Each row comes from the steps of one path. Every step used is in the known rows, and no mark comes twice. Write the path behind each row, first mark first.
(in the rows, 128 means zero)
Known rows:
pifi, debe: [ 67 106 156 114 164 126 108 138 133 137  95 106 115 128 110 145  77  99
 128 139 157 140]
nasat, pifi, debe, vatu, keveg: [102 126 138  67 202 153 143 174 109 155 151 127 149 145 132 126 168 136
 183 171 152 191]
kegi, radeg, pifi, nasat: [147 144  69 172  66 108  92 105 135 108 112 167 143 110 142 119 102  89
  67 130 104  95]
keveg, kegi, radeg, pifi: [158 128 117 215  52 113 142 120 141 128 130 129 127  81 153 124  83 170
  86 111 158  71]
nasat, radeg, pifi, debe, vatu, keveg: [103 127 125  66 195 149 139 166 107 145 154 130 148 151 151 136 157 153
 179 152 155 185]
kegi, radeg, pifi, debe: [ 87 115 133 156 109 128  96 130 134 125 113 123 117  96 125 157  62 155
  89 127 177 131]
vatu, keveg, kegi: [165 119 196 138 155 141 170 166 123 125 108  84 119 163 139  68 166 118
 181 174 151  84]
vatu, debe, pifi, nasat, radeg, kegi: [157 120 143 112 130 131  81 117 129  91 123 142 105 125 117 135 140 143
 116  85 101 137]
nasat, pifi: [152 134 140 143 119 105 152  91 121 123 150 179 145  93 114 150 103 121
 130 162 138 141]
radeg, nasat, pifi, debe, vatu: [ 73  80 106  77 203 156 142 129 142 152 132 136 146 110  75 170 129 117
 166 140 139 216]
debe, pifi, nasat, radeg: [150 158  61  95 127 104 120  82 112  83 137 188 123 149 148 158 121 112
 125 110 101 142]
nasat, radeg, kegi: [150 120 162 121 151 131 120 123 139 124 137 135 110 113 142 130 117 144
 141  88 116 117]
kegi, radeg, nasat, pifi: [154 157 113 141 117 136 132  88 141 117 171 204 139 103 110 127 116 143
 117 168 141 163]
radeg, pifi, debe: [ 90  90 150 145 133 113  91 114 133 113 103 113 129 103 105 162  65 134
 108 149 160 136]
nasat, radeg, kegi, keveg, vatu: [135 128 197 108 149 142 158 122 135 159 157  75 124 154 143 120 180 168
 169 108  80  77]
kegi, keveg, vatu, debe, pifi, nasat: [141 137  95 126  94 104  81 107 121  98 110 120 132 151 103 126 166  92
  90 130  69 125]
pifi, nasat, radeg, kegi: [158 123 148 113 151 134  99 118 136 104 123 148 113 126 132 123 132 121
 133  99  98 120]
keveg, kegi, radeg, nasat, pifi: [167 146 131 146 121 145 143  92 142 106 161 189 133 110 101 116 129 149
 130 174 147 153]
keveg, kegi, radeg, pifi, nasat: [160 132  88 179  69 117 103 109 137  97 101 152 136 117 134 109 117  96
  79 138 110  85]
kegi, keveg, vatu, debe, pifi: [124 127 121 139  82  95 108 115 121 132 139  82 118 126 104 154 148 159
 104  91 105 126]
nasat, pifi, debe: [ 95 110 167 112 162 130 113 114 121 110 114 143 122 111  89 164  88 129
 131 168 168 171]
kegi, radeg: [105 181  89 165  74 130 150 156 139 183 142 145 109 101 184 112  78 121
  86  72 153  90]
debe, pifi: [148 121  66 164 102  69 115 103 138 129 143 114 128  86 117 162 114 117
 108 119 107 114]
pifi, nasat, radeg, kegi, keveg: [191 176 170 121 170 125 127 121 132 106 145 129 133 145 163  87 158 134
 104 157  88 141]

Write each row's path:
[108 109 113 138  73  97 104 115 122 137 132  87 114 120  96 167 133 151
 112  74 110 116] | keveg, vatu, debe, pifi
[127 151  86  81 113 120 117  87 104  91 134 169 115 168 134 162 137 131
 133  84  99 139] | keveg, vatu, debe, pifi, nasat, radeg
[153 128  52 144 106  86  83  98 134  98 110 142 137 120 109 137 137  59
  95 145  72 116] | debe, pifi, nasat
[110 116 166 116 164 161 111 117 136  96 119 145 111 124  79 139 111 150
 135 180 175 177] | keveg, kegi, radeg, nasat, pifi, debe
[ 77 138 203 108  93 140 135 144 110 164 118  81 122 176 124 111 137 140
 119  78 119 113] | kegi, keveg, vatu, debe
[126 120  84 126  84 104  76 107 124 103 103 124 128 143  93 140 151  83
  98 111  75 116] | keveg, vatu, debe, pifi, nasat
[151 117  86 162  88  95  88  91 135  96 102 156 156 119 122 122 106  68
  86 153  88 100] | radeg, pifi, nasat
[141 144  89 205  45 102 125 114 139 144 145 149 138  72 165 137  64 159
  68 101 150  86] | kegi, radeg, pifi
[115 134 177 119 133 125 169 122 134 176 149  70 137 158 144 117 164 137
 160 123  85  68] | kegi, keveg, vatu
[146  97 189 108 189 163 176 168 119 121 114  89 124 153 108 100 184 143
 202 180 163 139] | nasat, pifi, debe, vatu, keveg, kegi
[131 164 124 147 113 164 180 192 130 169 135 113 104 130 175  84 146 150
 138 100 170  98] | debe, vatu, keveg, kegi, radeg
[181 160 187 149 161 115 130 137 143 136 142  94 137 121 154  78 148 127
  99 164  95 122] | radeg, kegi, keveg
[145  87 182 125 177 156 165 168 124 122 107  74 127 149 118  98 173 147
 189 170 159 124] | radeg, pifi, debe, vatu, keveg, kegi
[134  95 184 109 192 162 173 179 124 134 103  74 120 161 119  89 180 129
 199 166 158 125] | pifi, debe, vatu, keveg, kegi
[105 123 134  61 212 162 133 166 118 147 157 136 152 153 120 119 177 135
 186 186 146 203] | radeg, nasat, pifi, debe, vatu, keveg
[ 54 113 188 110  79 139 128 144 114 172 107  88 115 165 112 127 116 127
 133  53 127 100] | keveg, vatu, debe
[ 49  79 101  84 194 146 149 153 139 177 113 105 139 113 103 165 113  97
 159 104 138 182] | pifi, debe, vatu
[ 76  76 104 120 161 155 152 151 142 158 114  98 133  97 104 163 114 141
 145 102 158 166] | keveg, kegi, radeg, pifi, debe, vatu
[136 162  73  90 115 111 112  88 104  82 130 185 118 160 141 155 120 118
 115  94 109 155] | vatu, debe, pifi, nasat, radeg
[132 164  89  86 138 120 134  91 111  99 127 193 127 165 161 138 109  94
 133 108 107 135] | pifi, nasat, radeg
[131 160 127 177  82 146 172 165 141 159 120 115  94 113 168  91 105 135
 110  86 165  70] | keveg, kegi, radeg
[110 135 117  83 182 138 158 180 116 180 155 118 155 147 160 105 168 111
 179 146 130 156] | debe, vatu, keveg
[168 143  97 169  79 124 100 124 128  94 109 152 139 130 144  96 137 106
  91 155 113  92] | vatu, keveg, kegi, radeg, pifi, nasat
[155 127 109 188  77 129 149 141 135 138 142 126 136  90 157 121 114 180
 109 117 161  97] | debe, vatu, keveg, kegi, radeg, pifi
